What can hang from each mark:
z_228: z_277
z_277: z_228 z_649 z_693 z_901
z_901: z_211 z_277
z_178: z_277
z_693: z_277
z_211: z_178 z_901
z_649: z_277

Known rows, with every way that one mark hangs from another:
z_211{z_178 z_901{z_277{z_649 z_693}}}: [-0.638  0.306 -2.881  1.332  1.782  1.316 -1.025  0.538  1.004 -2.923
  0.562 -0.164 -1.142  1.894  2.055  1.145 -7.527 -1.682  2.246 -2.841
  0.037  1.364  6.212  1.783  1.024]
z_228{z_277{z_901}}: [ 1.000 -0.569 -0.931  0.282  1.843 -1.200 -1.645  0.226  1.536 -1.191
  0.658  0.414 -0.419  1.480  1.957  0.604 -3.531 -0.993 -0.155  0.823
  0.620  0.169  0.046 -1.684  0.491]
z_277{z_649}: [ 1.209 -0.113 -1.345  0.846 -0.037 -2.190 -0.973 -0.816  1.018 -0.833
  0.396  0.397 -0.566  1.353  1.816  0.618 -2.433 -1.068  0.739 -0.308
  1.379  0.219  3.148  0.553  1.428]
z_649{z_277{z_228}}: [ 1.883 -0.241 -0.013  0.612  1.766 -0.856 -1.431  1.851  1.882 -2.399
  0.184  0.212 -0.711 -0.772  1.354  0.028 -3.533 -1.479  1.230  0.617
  0.751  0.992  1.073 -1.215  2.644]
z_228{z_277}: [ 0.341 -0.294 -0.518 -0.334  0.808 -1.036 -1.240 -0.474  0.958 -1.580
  0.509 -0.558 -0.660  0.636  2.130  0.405 -1.525 -0.556 -0.532  1.040
  0.284 -0.696 -1.392 -2.392  1.072]
z_277{z_228 z_649 z_693}: [ 1.172 -0.346 -1.548  2.272  0.741 -1.108 -0.867 -1.800  0.886 -1.164
  0.166 -0.395 -0.024  1.743  0.847 -0.063 -5.711 -2.058  1.712 -1.122
  1.631  0.351  6.290 -1.546  2.467]
z_277{z_649 z_693}: [ 1.085 -0.389 -1.775  1.442  0.059 -1.370 -0.624 -2.103  0.325 -0.440
  0.028 -0.355 -0.230  2.506  1.516  0.135 -4.379 -1.453  1.541 -0.704
  1.225 -0.378  4.172 -0.041  1.292]
z_649{z_277{z_228 z_693 z_901}}: [ 2.375 -0.833 -0.858  1.971  3.444 -0.277 -1.467  1.235  1.766 -1.324
  0.341  0.153  0.092  1.220  0.855 -0.337 -7.240 -2.171  2.245 -0.425
  0.941  1.380  3.224 -0.740  1.891]
z_211{z_178 z_901}: [ 0.982  0.544 -1.453  0.167  2.770  0.653 -1.489  2.250  1.866 -3.031
 -0.003 -0.339 -1.750  1.066  1.349  1.261 -3.936 -0.956 -0.423 -0.583
 -0.082  1.651  0.803 -0.729  1.226]
z_178{z_277{z_649}}: [-0.096 -0.316 -1.016  0.255  0.626 -1.147 -1.012 -1.882  1.419 -2.097
  0.921  1.479  0.255  1.552  1.703  0.254 -2.595 -1.329  1.167  0.793
  1.036  0.599  2.418 -1.300  1.115]
z_901{z_211{z_178{z_277{z_228 z_693}}}}: [-1.943  0.046 -1.648  1.445  3.328  2.750 -0.915 -0.176  0.460 -2.756
 -0.603  0.167  0.278  1.729  0.365 -0.676 -2.606 -2.563 -0.310  0.112
 -0.270  1.471  1.104 -4.323  0.511]
z_178{z_277}: [-0.194 -0.091 -0.393 -0.357  0.638 -0.145 -1.048 -0.554  0.919 -2.050
  0.438  1.228  0.038  1.115  1.475 -0.078 -0.315 -0.966  0.454  1.151
  0.262  0.465  0.151 -3.166  0.729]
z_178{z_277{z_228 z_649 z_901{z_211}}}: [ 0.161 -0.375 -1.725  2.037  3.280 -0.096 -1.283 -1.108  1.473 -2.315
  1.159  2.642  0.997  1.743  1.077 -0.236 -3.595 -2.714  0.105 -0.267
  1.679  1.929  4.369 -2.462  1.130]
z_901{z_211 z_277}: [-0.590  0.510 -1.649  0.455  0.037  1.112 -0.753  0.949 -1.044 -1.307
  0.408  1.515 -0.749  0.595  2.340  0.134 -0.438 -1.202 -0.585 -0.433
 -0.303  0.225  0.774  0.452  0.179]
z_901{z_211{z_178}}: [-0.285  0.504 -1.695  0.470  1.861  0.749 -1.196  1.802  0.317 -1.307
 -0.722  0.246 -1.253  1.666  1.455  0.393 -1.313 -1.499 -2.154  0.566
 -0.168  0.862 -1.242  0.092 -0.280]
z_693{z_277{z_228 z_649 z_901}}: [ 1.544 -0.024 -1.223  2.816  2.703 -2.758 -1.216  0.062  2.497 -1.876
  0.562  0.575 -0.158  3.276  0.781  0.452 -3.610 -1.632 -0.123 -0.522
  1.830  0.968  5.089  0.946  2.322]
z_228{z_277{z_649 z_693 z_901{z_211}}}: [ 0.403 -0.864 -2.396  2.105  2.793 -0.446 -0.777 -2.488  0.522 -0.402
  0.725  0.361  0.293  2.752  1.877 -0.101 -5.019 -2.111  0.045 -0.587
  0.682 -0.438  1.985 -1.395  0.018]
z_178{z_277{z_649 z_693 z_901}}: [ 0.380 -0.783 -1.786  1.587  1.727 -0.783 -1.001 -2.375  1.215 -1.087
  0.953  1.477  1.001  3.253  1.209 -0.190 -5.478 -2.063  2.550 -0.540
  1.182  0.963  4.776 -1.450  0.477]
z_211{z_178{z_277{z_693}} z_901}: [-0.767  0.146 -1.442  0.373  3.232  2.119 -1.106 -0.021  1.593 -3.599
  0.079 -0.304 -0.509  1.749  0.912  0.305 -4.486 -1.563  1.271 -0.512
 -0.723  1.574  1.188 -3.257  0.772]
z_277{z_228 z_649 z_693 z_901{z_211}}: [ 1.362 -0.413 -2.486  3.207  2.920 -0.403 -0.946 -1.355  0.640 -0.331
  0.388  0.961  0.459  2.791  0.888 -0.339 -5.549 -2.889  0.552 -1.589
  1.792  1.159  6.196 -1.042  1.165]

Rows:
[-0.240 -0.153 -2.013  2.168  0.115  0.099 -0.804 -1.120  0.268 -1.769
  0.712  0.281  0.034  1.253  1.564  0.155 -5.785 -1.992  2.227 -2.022
  1.123  0.472  7.970  0.240  2.242]
z_901{z_277{z_228 z_649 z_693}}
[ 1.172 -0.135 -1.407  2.036  1.603 -3.050 -1.054 -0.309  2.020 -1.097
  0.553  0.612 -0.538  3.973  1.423  0.557 -2.268 -1.037  0.107  0.005
  1.207  0.532  2.874  2.336  1.171]
z_693{z_277{z_649 z_901}}
[-0.141 -0.557 -1.779  1.563  2.722  1.253 -0.768 -1.350 -0.109 -0.900
  0.416  1.765  1.027  2.805  1.066 -0.817 -2.688 -2.177  0.556  0.085
  0.023  0.756  1.280 -2.946 -0.566]
z_178{z_277{z_693 z_901{z_211}}}
[ 0.692  0.200 -0.712  2.103  1.625 -2.342 -0.928 -0.446  2.081 -2.506
  0.107 -0.430 -0.734  2.511  0.954  0.303 -1.640 -1.313 -0.253 -0.101
  1.142  0.146  3.737  0.015  3.079]
z_693{z_277{z_228 z_649}}
[ 2.013 -0.571 -2.002  2.917  1.810 -1.407 -1.299 -1.280  1.408 -0.467
  0.535  0.301  0.303  2.680  0.756  0.155 -6.964 -2.395  1.611 -1.591
  2.145  1.136  7.458 -0.472  2.086]
z_277{z_228 z_649 z_693 z_901}
[ 0.715  0.188 -2.211  2.006  1.754  0.797 -1.052 -0.839  1.055 -3.757
  1.079 -0.046 -0.529  0.615  1.761  0.562 -6.948 -2.077  2.579 -3.210
  0.942  1.105  8.919 -0.828  2.850]
z_211{z_901{z_277{z_228 z_649 z_693}}}
[ 0.655 -0.841 -1.686  2.361  2.476 -0.612 -1.170 -2.280  1.768 -1.644
  1.017  1.435  1.127  2.624  0.711 -0.249 -6.962 -2.582  2.350 -0.932
  1.785  1.546  6.816 -2.569  1.650]
z_178{z_277{z_228 z_649 z_693 z_901}}
[-0.397 -0.231 -1.614  1.623  3.192 -0.300 -1.798  0.572  2.948 -2.542
  0.821  1.379  0.511  2.480  0.719  0.741 -6.707 -2.427  0.766  0.024
  1.658  2.794  5.160 -1.011  1.136]
z_211{z_178{z_277{z_228 z_649 z_901}}}
[-0.216 -0.496 -1.279  1.733  1.500 -0.241 -0.803 -2.792  1.243 -2.580
  0.447  0.633  0.972  1.712  0.839 -0.471 -4.539 -2.225  2.271 -0.359
  1.342  0.586  5.849 -3.442  2.168]
z_178{z_277{z_228 z_649 z_693}}
[-2.305  0.375 -2.619  0.991  1.335  2.337 -0.635  1.237 -1.182 -1.253
 -0.508  0.123 -0.772  2.095  1.717  0.046 -2.968 -1.859 -0.097 -0.898
 -0.905  0.599  1.257  0.835 -0.806]
z_901{z_211{z_178} z_277{z_693}}
[-0.337  0.404 -1.166 -0.265  3.020  1.321 -1.459  1.298  2.155 -4.302
  0.321  0.546 -0.830  1.033  1.234  0.918 -2.889 -1.175  0.104  0.177
 -0.441  2.077  0.021 -3.137  0.911]
z_211{z_178{z_277} z_901}
[-0.827  0.225 -1.976  1.994  0.953  2.286 -0.665 -0.135 -1.102 -1.669
  0.153  0.368 -0.024  0.877  1.446 -0.632 -2.552 -2.226  0.434 -1.599
  0.110  0.490  4.085 -1.870  1.138]
z_901{z_211 z_277{z_228 z_693}}
[ 0.561 -0.556 -0.957  1.621  2.622  0.489 -1.314 -1.285  1.328 -1.790
  0.577  0.978  1.105  2.379  0.364 -0.549 -5.168 -2.226  1.650 -0.565
  1.102  1.577  4.386 -4.041  1.508]
z_178{z_277{z_228 z_693 z_901}}
[-0.881  0.187 -2.291  1.186 -0.228  0.321 -0.781 -0.517 -0.538 -1.436
  0.791  1.793 -0.634  0.765  2.689  0.392 -2.262 -1.628  0.492 -0.691
  0.454  0.154  3.391  1.555  0.203]
z_901{z_211 z_277{z_649}}
[-0.355 -0.750 -2.353  2.061  2.596  0.296 -0.699 -2.877  0.481 -0.996
  0.772  2.065  1.161  3.279  1.401 -0.549 -4.550 -2.485  1.383 -0.519
  0.885  0.756  3.357 -2.015 -0.163]
z_178{z_277{z_649 z_693 z_901{z_211}}}
[ 0.739  0.362 -1.832  1.376  1.507  0.142 -1.380  0.502  1.543 -3.839
  1.392  0.886 -0.966 -0.139  1.990  1.052 -5.920 -1.641  1.572 -2.531
  1.090  1.586  7.612 -0.488  3.146]
z_211{z_901{z_277{z_228 z_649}}}
[-0.691  0.054 -2.509  2.520  0.691  1.206 -0.462 -1.299 -0.570 -1.652
  0.492  0.707 -0.002  1.335  1.702 -0.306 -4.147 -2.535  1.100 -2.145
  0.827  0.453  6.705 -0.483  1.575]
z_901{z_211 z_277{z_228 z_649 z_693}}
[ 0.055 -0.172 -3.065  2.445  2.721  0.101 -1.016 -0.363  0.567  0.016
 -0.238  0.497 -0.218  4.001  1.217  0.321 -6.273 -2.480  0.183 -1.084
  0.866  1.172  3.508  1.701 -0.531]
z_277{z_649 z_693 z_901{z_211{z_178}}}
[ 1.029  0.553 -1.233  0.794  1.507  1.051 -1.626  1.644  1.206 -3.961
  1.063  0.558 -1.085 -0.735  1.800  0.847 -4.238 -1.376  0.856 -2.059
  0.362  1.629  5.126 -1.563  2.756]
z_211{z_901{z_277{z_228}}}
[-1.095 -0.019 -2.761  1.826  0.240  1.086 -0.229 -1.701 -1.024 -0.947
  0.548  0.985 -0.242  1.984  2.262 -0.144 -3.352 -1.966  1.144 -1.690
  0.213 -0.256  4.543  1.069  0.373]
z_901{z_211 z_277{z_649 z_693}}
[ 1.475 -0.317 -1.933  2.680  3.187  0.629 -0.944 -0.415  0.111 -0.505
 -0.089  0.601  0.204  2.294  0.636 -0.573 -3.691 -2.545 -0.188 -1.286
  0.949  1.142  3.677 -1.965  1.239]
z_277{z_228 z_693 z_901{z_211}}
[-0.505  0.201 -1.327  1.010  4.120  2.268 -1.431  0.175  2.016 -4.636
  0.084 -0.422 -0.254  1.371  0.309  0.207 -5.262 -2.122  1.025 -1.120
 -0.120  2.178  3.156 -5.110  1.950]
z_211{z_178{z_277{z_228 z_693}} z_901}
[-0.191 -0.346 -0.884  0.966  1.189 -0.696 -1.271 -1.588  1.938 -3.065
  0.868  1.404  0.432  0.739  1.214  0.097 -3.604 -1.846  1.077  0.153
  1.583  1.212  4.741 -3.140  2.596]
z_178{z_277{z_228 z_649}}
[ 2.457 -0.329 -1.487  2.153  1.790 -1.957 -1.661 -0.083  2.141 -0.998
  0.882  1.028 -0.018  1.828  1.157  0.693 -5.721 -2.073  0.901 -0.934
  2.475  1.768  6.167  0.018  2.097]
z_277{z_228 z_649 z_901}
[ 1.802 -0.539 -1.348  2.151  2.024 -0.415 -1.316  0.124  0.853 -0.727
  0.185  0.003  0.203  2.281  0.538 -0.147 -5.112 -2.058  1.019 -1.160
  1.451  1.288  4.964 -1.475  1.939]
z_277{z_228 z_693 z_901}
[ 0.513 -0.595 -1.529  0.807  1.637 -1.505 -1.295 -1.116  1.924 -1.563
  1.322  2.318  0.681  2.545  1.593  0.409 -4.489 -1.582  1.355  0.371
  1.551  1.438  4.104 -0.373  0.644]
z_178{z_277{z_649 z_901}}
[ 0.790 -0.860 -1.326  0.955  1.911 -0.623 -1.168 -1.255  0.923 -0.408
  0.639 -0.596  0.004  2.225  1.507  0.069 -4.426 -1.333  0.630 -0.032
  0.567 -0.393  0.818 -1.934  0.406]
z_228{z_277{z_693 z_901}}
[-2.257  0.266 -3.168  1.729  1.005  1.816 -0.595 -0.138 -0.543 -1.079
 -0.079  0.439 -0.687  2.462  2.034  0.317 -5.423 -2.218  0.598 -1.349
 -0.164  0.463  3.448  2.218 -0.677]
z_901{z_211{z_178} z_277{z_649 z_693}}
[ 0.922  0.070 -2.463  2.509  3.409 -0.208 -1.704  1.390  1.906 -1.300
  0.063  1.099 -0.400  2.544  0.832  0.634 -5.944 -2.794 -1.121 -0.974
  1.564  2.384  4.210  0.799  0.548]
z_277{z_228 z_649 z_901{z_211{z_178}}}
[ 0.412  0.237 -2.082  1.136  2.839  0.445 -1.446  2.401  0.769 -0.556
 -0.278  0.971 -0.847  2.581  1.188  0.633 -2.951 -1.774 -1.729  0.142
  0.444  1.730 -0.001  0.801 -1.070]
z_277{z_901{z_211{z_178}}}
[-0.722  0.283 -2.140  1.855  0.707  0.541 -0.991  0.252  0.182 -2.160
  0.789  1.570 -0.331  0.380  1.935  0.145 -2.994 -2.164 -0.031 -1.404
  0.982  0.838  5.206  0.019  1.476]
z_901{z_211 z_277{z_228 z_649}}
[-0.613  0.577 -2.498  0.718  1.406  0.577 -1.444  1.629  1.737 -3.782
  0.870  0.549 -1.695  1.073  2.334  1.783 -6.412 -1.334  0.939 -1.968
  0.348  1.930  4.738  1.955  1.123]
z_211{z_178 z_901{z_277{z_649}}}
[-0.126 -0.353 -0.667  1.085  1.432  0.773 -0.929 -1.570  0.669 -2.331
  0.126  0.173  0.734  1.137  0.556 -0.683 -3.076 -1.891  1.677 -0.022
  0.556  0.525  3.249 -4.953  2.173]
z_178{z_277{z_228 z_693}}
[-0.537 -0.143 -1.204  0.186  2.383  0.243 -1.782  1.691  1.771 -1.897
  0.403  1.435  0.008  2.508  1.102  0.650 -4.301 -1.474  0.126  0.981
  0.295  2.225  0.471 -0.664 -0.434]
z_211{z_178{z_277{z_901}}}
[-2.149  0.036 -1.855  0.570  2.545  2.454 -0.605 -0.529 -0.051 -1.939
 -0.613  0.453  0.120  2.410  1.055 -0.525 -2.037 -1.979 -0.211  0.642
 -0.871  0.731 -1.175 -3.023 -0.516]
z_901{z_211{z_178{z_277{z_693}}}}
[ 1.003 -0.777 -1.483  0.818  1.720 -2.164 -1.519 -1.059  1.982 -0.975
  1.263  0.634 -0.230  2.201  2.208  0.869 -5.337 -1.248  0.373  0.139
  1.396  0.174  2.094 -0.399  0.745]
z_228{z_277{z_649 z_901}}
